Each row was made from one walk, in order. Every step used is in the known rows, and no mark comes twice. Write each row's walk.
Known rows
h > u > v > w > x > s: -5  -15  -13  24  -12  -5  18  -55  -10  -23  -24  -30  18  -6  -10  -11  38  -34  14  -19  -4  -24  -14  11  36  5  -11  0  6  -4  6  16  -53  -4  15  22  41  28  10  22  8  -18  1  2  47  32  19  -5  18  2
e > n: -26  20  -16  26  -19  -46  1  -34  31  -5  1  -15  18  4  -15  -23  50  9  -1  2  -18  -30  -6  6  8  -32  -11  4  -4  2  -3  -1  -23  -10  34  1  18  17  -15  31  -8  0  10  41  18  -2  -22  4  25  4
m > v > w > x > s: -17  -6  -30  -11  -5  19  20  -72  42  -51  -3  12  -11  -9  -14  -25  40  -27  14  -6  -16  -42  -7  23  52  -4  -13  -19  18  6  8  3  -45  -14  10  7  27  24  -5  22  -21  2  3  18  59  43  19  -12  43  5
n > p: -35  40  -42  10  1  -8  -17  -31  -2  -13  -14  -26  4  -10  6  -29  23  -2  -13  3  -21  -17  -15  3  19  6  -7  -47  -18  1  -6  -12  -34  -14  14  -15  17  21  2  18  -30  -1  9  29  25  5  -16  -5  23  -1
f > v > u: -30  26  -13  42  -26  -2  -18  -43  -5  -18  -26  -36  34  19  7  -12  30  -46  -12  10  0  -10  9  1  12  -4  -32  -12  -7  -1  -7  11  -38  5  29  28  31  4  -11  23  -2  -29  5  27  23  57  30  -7  42  16
v > w > x > s: -20  -12  -26  6  2  -13  36  -54  29  -39  1  15  -5  -4  -22  -31  39  -31  14  0  -6  -39  -12  19  43  6  2  -3  4  -2  0  -8  -43  -8  16  3  8  41  8  21  -10  4  0  17  49  39  16  0  32  10
w > v > m > n: -11  7  -14  -15  -28  7  -9  -52  30  -40  -11  15  31  -17  -29  -26  41  -25  0  -5  -18  -34  -2  -5  59  -39  -48  -22  -4  20  7  24  -53  -17  21  4  37  14  -12  19  -39  -2  10  16  38  12  6  -7  34  14
s > x > w > v > m > n > e: -46  13  -39  17  14  -30  -12  -68  47  -35  -3  0  18  -8  -44  -40  52  -17  24  12  -2  -37  -8  4  62  -39  -36  -35  -11  14  12  28  -37  -21  1  -4  54  33  6  39  -30  12  23  20  45  5  18  -6  43  17
f > h: -35  45  -12  29  -30  0  -7  -38  13  -8  -12  23  25  7  24  -5  31  -2  -19  0  6  -23  -15  2  27  6  -17  -41  -26  -7  -7  27  -11  -13  32  11  12  18  -10  29  2  -14  -9  41  25  14  -13  0  30  5
v > f > h > u: -6  49  -4  32  -49  11  -19  -45  -30  6  -15  -3  45  16  13  -3  36  18  -23  -19  -3  -27  0  -6  22  26  -26  -32  -25  -10  6  27  -7  1  34  7  -21  12  -23  45  2  -23  -6  7  24  2  19  2  38  4
h > u: -8  18  -15  19  -21  -7  10  -48  -20  -5  -10  -19  28  -1  8  -20  36  -3  -6  -7  -3  -23  -11  1  6  17  -14  -7  -18  3  6  22  -41  2  28  0  -7  15  2  23  7  -9  -8  17  18  19  -10  -1  23  -2
p > n > e: -16  26  -17  17  -12  -23  -23  -38  27  -8  12  -19  26  19  -26  -25  29  34  11  -3  -2  -34  -10  -7  48  -16  -13  -22  -33  25  -20  5  -34  -16  20  -21  6  0  0  49  -13  1  1  25  18  -9  -35  8  17  33
x > w > v > m > n > p: -47  18  -44  -5  -18  6  -2  -36  43  -36  -8  11  14  -25  -41  -34  47  -20  5  8  -19  -31  -15  3  69  -28  -25  -37  15  6  12  20  -48  -17  -3  -10  15  18  -4  11  -42  11  29  17  42  19  -14  -14  52  2
m > v > s > x > w: -21  22  -40  14  8  -8  8  -53  25  -50  -16  8  -8  -7  12  -33  40  -6  22  0  -12  -39  -6  18  53  -25  -18  -37  -1  0  16  19  -36  -15  2  -1  51  31  -14  38  -26  8  22  11  51  20  24  -13  54  -1
v > m > n > e: -16  16  -16  6  -10  -40  -16  -42  38  -26  -5  -16  38  -5  -24  -18  40  11  -4  5  -10  -32  -10  -12  43  -42  -33  -21  -37  22  -3  27  -38  -18  15  -5  28  10  -5  19  -17  -2  -6  25  22  -4  -3  7  27  44
n > m > v: -3  33  -17  -9  -9  4  -30  -89  36  -28  -14  -32  16  -11  15  -14  41  -15  -4  5  -5  -38  0  5  33  -12  -30  -33  15  17  -1  20  -37  -9  31  -17  28  11  -13  23  -30  3  -15  19  36  21  1  -2  24  8
s > x > w > v > f: -39  25  -37  22  -2  1  -9  -65  16  -28  -7  7  10  -1  -20  -45  50  -17  18  7  -3  -38  10  12  39  -8  -31  -35  4  1  19  7  -25  -9  13  -1  23  42  -4  44  -36  9  31  11  45  13  25  -9  48  -2
s > x > w: -48  30  -42  34  11  -23  4  -55  25  -24  -7  -1  4  1  -8  -41  49  -7  13  17  6  -29  -1  14  23  -7  -16  -33  -16  -1  13  4  -23  -12  12  0  35  45  9  32  -22  13  21  28  32  15  7  -5  41  0
f > h > u > v > w: -30  20  -7  42  -28  0  -2  -45  -5  -11  -31  -6  36  5  16  13  34  -31  -13  -14  6  -10  -26  3  35  -3  -17  -28  -14  -12  -4  51  -20  -12  24  36  50  16  -5  20  16  -26  -15  29  35  32  0  -3  31  0
s > x: -25  29  -28  29  12  -25  -11  -63  7  -20  -11  -10  10  6  3  -36  39  -8  5  7  3  -27  3  9  12  -7  -24  -30  -33  6  5  1  -23  -14  26  7  51  43  6  38  -21  4  9  30  27  5  19  -2  25  4
f > h > u: -24  40  -7  33  -34  -1  0  -45  -11  2  -15  7  35  7  19  2  32  1  -18  -13  7  -20  -25  -1  24  19  -16  -29  -29  -9  -1  42  -20  -6  31  13  12  14  -5  31  19  -22  -17  30  21  18  -10  -1  28  -5
h > u > v > m > n > p: -5  17  -17  20  -21  -11  -25  -39  -16  -12  -37  -55  40  -12  -12  -3  36  -15  -11  -18  -16  -10  -18  -8  39  -24  -32  -21  -26  6  6  28  -50  -13  11  21  72  13  2  13  -11  -22  4  8  30  5  10  -8  18  5
m > v > f: -5  34  -22  -1  -36  35  -24  -65  8  -27  -10  -5  17  2  12  -23  38  11  -9  -7  -22  -39  19  7  23  -1  -34  -37  4  8  14  5  -21  -6  25  0  -6  6  -29  35  -33  -6  7  11  38  11  19  -8  47  10
p > n > m > v > u > h: 14  54  -8  7  -37  6  -60  -82  33  -23  -2  -19  33  18  -32  -3  46  -13  -4  -11  -2  -23  -7  -3  81  -11  -26  -24  -14  19  -11  32  -44  -14  35  -6  44  -5  -15  46  -19  -12  0  15  30  8  -1  -6  10  -1
v > w > x: -24  -6  -31  6  -4  -8  34  -55  20  -33  1  9  5  -6  -14  -26  41  -46  7  8  -2  -29  -16  15  39  -10  -3  0  3  4  1  -4  -33  -11  18  17  4  40  8  6  -16  8  -4  23  42  43  3  -3  35  20
x > w > v: -49  10  -37  3  -21  15  19  -44  35  -31  1  28  6  -15  -11  -41  46  -27  16  14  -7  -37  -4  12  46  -5  -17  -29  34  3  11  18  -42  -7  11  -8  -21  19  -3  18  -26  11  24  20  41  35  -27  -9  47  -3
w > v > f > h > u: -9  27  -6  7  -48  33  -18  -59  -17  -13  -12  17  38  0  -3  -14  35  -16  -4  -21  -11  -35  1  -2  48  10  -41  -34  7  0  8  30  -27  -3  31  4  -13  11  -24  47  -16  -20  4  1  42  11  21  -6  38  -3
m > v: -20  24  -26  -5  -20  22  -6  -63  27  -33  -9  0  7  -6  15  -23  35  -3  -1  2  -16  -33  4  11  24  -9  -27  -33  3  11  7  11  -33  -12  22  4  19  8  -15  23  -25  -1  3  29  36  22  -4  -11  39  5
h > u > v > m: -3  6  -8  27  -20  -10  -7  -45  -22  -15  -31  -36  36  -10  9  -1  40  -19  -1  -12  -4  -17  -11  -1  17  -18  -29  -11  -14  1  5  27  -48  -4  22  23  40  20  -1  15  -1  -19  -8  7  29  27  12  -3  17  11
u > v > m: -17  9  -11  25  -15  -8  -16  -39  9  -30  -34  -21  26  -12  15  -6  38  -24  -3  2  -5  -19  1  1  24  -39  -34  -26  -8  3  -2  7  -37  -14  23  28  54  24  -7  8  -24  -12  1  18  35  25  15  0  19  26
s > x > w > v > m > n: -39  19  -36  13  2  -15  -9  -63  41  -37  -11  9  15  -10  -39  -40  55  -22  15  9  -4  -33  -1  7  59  -36  -38  -32  -12  10  19  21  -37  -20  6  6  63  40  2  31  -36  11  28  20  42  10  18  -11  47  4
h > u > v: -6  10  -11  28  -25  -1  -5  -48  -23  -8  -29  -39  33  -3  14  -9  35  -18  0  -11  -3  -16  -7  1  14  -2  -23  -11  -7  2  5  24  -41  -3  23  23  35  14  2  20  5  -20  -2  13  28  20  -3  -5  15  2
f > v > u > h: -29  32  -9  45  -35  -5  -33  -52  -5  -21  -27  -13  38  21  5  1  31  -64  -13  7  5  -1  1  1  33  0  -28  -16  -8  -6  -10  24  -31  0  34  39  46  0  -13  28  10  -42  3  26  29  54  30  -7  31  3
w > v: -21  8  -19  -8  -21  17  4  -57  15  -32  -6  18  14  -12  -2  -33  34  -32  8  0  -12  -36  2  6  39  -9  -33  -26  15  13  2  11  -44  -10  28  0  2  16  -9  28  -30  -1  8  21  39  24  -7  -7  29  1
s > x > w > v: -46  19  -40  20  8  -9  1  -65  27  -31  -6  13  3  -7  -19  -45  49  -28  21  12  2  -36  0  15  41  -14  -25  -35  3  3  14  10  -32  -13  11  0  40  42  5  37  -31  12  28  23  43  19  11  -11  44  -4
w > x > s: -4  9  -18  0  -15  2  18  -53  13  -21  4  12  -3  -4  -13  -39  36  -2  16  -7  -5  -48  -4  14  41  28  -9  -12  -8  3  3  -25  -46  -7  21  -9  -6  37  10  38  -5  -8  9  7  44  7  15  -3  11  8

Which walk is each row?
-46  -1  -20  29  -1  -15  10  -37  19  -34  -29  -24  20  4  12  -11  26  -39  -10  11  2  -13  -3  7  13  -27  -18  -11  3  0  -7  2  -26  -5  23  28  58  19  -10  8  -20  -13  -8  34  31  78  11  -1  61  16
f > v > w
-45  27  -48  13  11  -13  -18  -57  34  -33  -14  -5  9  -14  -44  -39  50  -22  12  6  -11  -28  -11  6  62  -33  -33  -45  -14  8  16  12  -39  -23  -2  -3  74  40  6  30  -44  12  33  20  44  4  20  -14  44  -3
s > x > w > v > m > n > p
-18  2  -15  -9  -16  6  1  -54  17  -41  -8  23  18  -22  -9  -23  40  -35  7  -2  -12  -37  -2  3  42  -29  -41  -23  8  12  3  13  -54  -11  26  1  12  25  -12  21  -36  2  2  14  40  33  11  -3  32  13
w > v > m
-43  30  -30  11  -41  30  0  -44  22  -21  -3  33  21  -5  -11  -29  48  -14  4  4  -6  -39  0  7  54  5  -24  -42  26  -8  13  24  -21  -6  15  -1  -30  17  -18  32  -24  0  22  11  44  24  -4  -8  57  -1
x > w > v > f > h
4  17  -7  31  -38  7  -18  -49  -38  -3  -30  -43  41  4  11  -9  37  -6  -4  -17  -9  -19  5  -2  15  6  -30  -14  -6  -1  10  18  -33  2  26  20  14  12  -9  29  -2  -24  4  -3  29  8  18  -2  22  6
h > u > v > f
14  23  -13  -11  -13  6  -24  -77  52  -33  2  -20  11  5  -44  -18  42  7  10  -19  -4  -45  -9  7  82  -13  -17  -15  -2  22  -7  -1  -52  -15  21  -21  52  14  -6  44  -33  3  1  8  46  17  4  -4  22  5
p > n > m > v > w > x > s
-17  0  -15  -13  -17  -9  -14  -58  37  -38  -5  6  32  -16  -34  -25  38  -21  11  -2  -17  -39  -6  -7  63  -44  -46  -25  -3  25  -1  32  -52  -19  17  -4  28  8  -9  26  -31  -2  4  16  41  8  3  -1  30  29
w > v > m > n > e
-23  13  -30  44  5  -30  1  -32  4  -37  -39  -18  8  -5  20  -27  36  -24  25  2  -3  -24  -5  12  49  -37  -18  -30  -3  -8  7  12  -32  -16  4  21  78  40  -4  31  -19  -4  30  6  48  13  27  -5  32  8
u > v > s > x > w
-23  22  -38  37  17  -46  22  -29  8  -38  -16  9  -2  -2  12  -42  38  -3  24  6  -1  -35  -12  14  46  -20  -4  -25  -16  -8  10  11  -32  -9  4  -6  33  48  -3  39  -18  11  26  7  39  15  21  -1  47  2
v > s > x > w
-30  10  -11  21  -9  -30  -23  -36  27  -24  -26  -40  43  3  -9  -7  28  -4  -10  6  -1  -21  -7  -12  34  -48  -42  -19  -26  17  -8  14  -33  -13  17  19  75  5  -13  20  -21  -22  -8  25  25  36  14  3  47  39
f > v > m > n > e
3  43  -24  8  -3  -12  -31  -63  43  -32  -7  -25  14  6  -26  -25  46  19  14  -9  -1  -40  -12  4  84  -33  -22  -28  -13  18  1  15  -42  -18  13  -21  68  20  -11  51  -41  11  15  5  37  4  2  -5  35  2
p > n > m > v > s > x > w
0  8  -20  -15  4  2  -7  -101  50  -44  -8  -21  1  -14  -10  -16  44  -29  10  -4  -6  -45  -9  15  56  -5  -17  -22  29  12  1  15  -47  -9  22  -17  34  25  -8  25  -27  4  -14  11  56  37  25  -2  25  6
n > m > v > w > x > s
-45  7  -34  2  -17  7  19  -42  38  -40  -3  31  11  -23  -19  -32  52  -29  14  12  -7  -38  -7  9  48  -22  -24  -26  27  1  12  20  -48  -7  9  -6  -13  25  -7  13  -32  12  17  16  43  44  -11  -7  49  6
x > w > v > m
-20  -16  -20  21  -6  0  12  -52  24  -38  -26  -14  6  -7  -7  -17  36  -46  17  -4  -6  -27  -5  16  48  -16  -13  -14  15  -2  -1  -3  -40  -16  13  29  51  34  5  15  -13  -10  9  14  56  32  20  -4  21  15
u > v > w > x > s
-14  41  -14  36  -42  -10  -31  -63  -3  -22  -5  17  30  19  -6  -7  43  -65  -8  6  -3  -7  -2  4  42  21  -13  -18  -15  -6  -7  41  -38  -3  38  22  -9  5  -7  28  20  -27  5  26  28  18  19  -5  8  -1
v > u > h
-45  16  -37  13  -31  17  12  -51  28  -31  1  20  16  -4  -25  -37  52  -57  16  17  -10  -31  1  11  49  3  -20  -23  32  -1  9  32  -52  -1  11  -3  -35  11  -4  21  -12  4  30  18  42  39  -6  -14  45  -1
x > w > v > u
-13  29  -10  19  -11  -56  -18  -59  41  -4  -2  -39  23  -2  -14  -16  55  -1  -2  3  -11  -34  -10  2  17  -37  -15  2  8  8  -8  8  -26  -8  41  -16  30  17  -16  32  -16  3  -3  33  21  -3  -14  9  14  6
e > n > m
-42  29  -36  31  -6  -10  -18  -77  21  -35  -5  25  10  3  -30  -32  54  -63  19  11  3  -23  -3  14  60  -6  -24  -34  3  -4  12  31  -35  -12  16  13  39  33  2  41  -10  -4  29  20  48  22  27  -13  32  -12
s > x > w > v > u > h
-36  33  -33  23  -6  -48  -15  -25  21  -1  -4  -34  7  -5  -22  -22  42  7  -9  -2  -30  -20  -19  5  14  -30  -4  -16  -7  -2  -8  -12  -25  -16  23  -13  36  17  -12  29  -23  0  17  40  21  -12  -22  -1  23  -6
e > n > p
13  48  -11  4  -30  10  -50  -74  34  -21  -2  -36  33  16  -31  -13  45  -2  -2  -9  -7  -30  1  -2  66  -15  -31  -20  -13  24  -9  20  -49  -11  30  -15  34  -4  -14  42  -28  -2  3  15  28  8  -1  -6  20  10
p > n > m > v > u
-17  37  -5  38  -46  19  -38  -41  -7  -8  -35  -19  40  11  26  -1  32  -9  -15  -10  -5  -20  12  -2  32  -8  -37  -45  -8  -8  0  14  -6  -12  29  32  31  14  -23  33  -14  -27  7  13  37  3  20  -1  27  16
u > v > f > h
-43  15  -38  18  12  -15  2  -64  29  -37  -8  15  6  -12  -23  -38  53  -26  21  11  2  -36  -4  13  44  -27  -32  -34  -2  3  15  13  -39  -14  10  -1  45  48  4  32  -35  14  23  18  45  28  24  -9  45  2
s > x > w > v > m
19  50  -9  -4  -34  14  -52  -69  29  -16  -3  -36  32  13  -22  -16  41  29  -7  -15  -8  -38  5  -5  61  -16  -33  -27  -11  25  -4  4  -33  -11  32  -20  29  1  -22  48  -43  0  1  6  29  -1  -3  -1  28  10
p > n > m > v > f
-45  21  -32  15  -38  14  -2  -58  27  -35  1  39  17  -3  -25  -27  52  -69  16  12  -5  -23  -6  11  66  4  -15  -25  30  -6  8  42  -46  -5  15  8  -22  9  -6  24  -3  -5  27  18  45  39  -3  -14  38  -9
x > w > v > u > h
-16  14  -18  7  -33  18  -8  -64  6  -32  -5  10  24  1  -17  -29  39  -64  9  2  -16  -28  10  5  44  2  -36  -19  16  9  0  30  -55  -2  29  6  -17  7  -9  31  -12  -9  18  17  40  27  18  -11  25  5
w > v > u
-21  44  -35  -1  -22  -7  -32  -30  22  -11  -16  -33  24  -2  -22  -32  28  10  -24  -2  -26  -15  -10  -8  44  -12  -19  -38  -38  15  1  7  -31  -25  10  -5  50  5  0  15  -30  -4  19  33  21  -27  -25  -10  30  1
m > n > p
-7  32  -13  14  -19  -36  -33  -79  45  -15  -2  -46  25  2  -25  -7  62  -21  0  1  -19  -31  -4  6  31  -36  -25  -1  17  8  -4  26  -35  -6  37  -10  34  3  -24  34  -10  -3  4  29  32  6  9  -2  21  5
e > n > m > v > u
-16  31  -9  5  -47  33  -19  -55  -3  -19  -10  27  31  1  1  -18  34  -16  -6  -12  -12  -37  7  0  49  3  -42  -42  9  2  4  19  -21  -8  33  5  -12  14  -26  44  -27  -14  8  9  43  11  17  -5  40  3
w > v > f > h
-4  3  -9  24  -19  -23  -18  -51  -6  -13  -28  -49  48  -5  -13  -2  38  -9  4  -13  -6  -19  -15  -10  37  -30  -35  -11  -24  13  2  42  -47  -11  14  19  52  6  2  21  6  -21  -5  10  30  3  4  0  15  26
h > u > v > m > n > e
3  32  -14  -3  -15  2  -32  -71  48  -31  -4  -27  24  7  -28  -12  42  4  -2  -8  -5  -33  -8  2  65  -27  -21  -20  -6  25  -9  15  -41  -17  26  -15  50  7  -13  32  -38  8  -6  20  32  20  -12  -2  31  8
p > n > m > v > w
2  40  -16  0  -17  7  -37  -97  29  -29  -12  -40  25  0  3  -11  46  -40  -5  6  -7  -30  5  4  39  -4  -33  -27  15  14  -2  38  -47  -2  32  -12  14  4  -14  25  -18  -5  -9  18  36  26  22  -5  19  9
n > m > v > u
-22  1  -34  -10  -9  23  19  -74  35  -47  -3  8  -2  -11  -8  -21  41  -40  8  3  -15  -33  -9  20  48  -17  -17  -16  17  10  10  6  -36  -16  11  18  25  23  -5  11  -27  6  0  22  53  44  10  -14  45  15
m > v > w > x
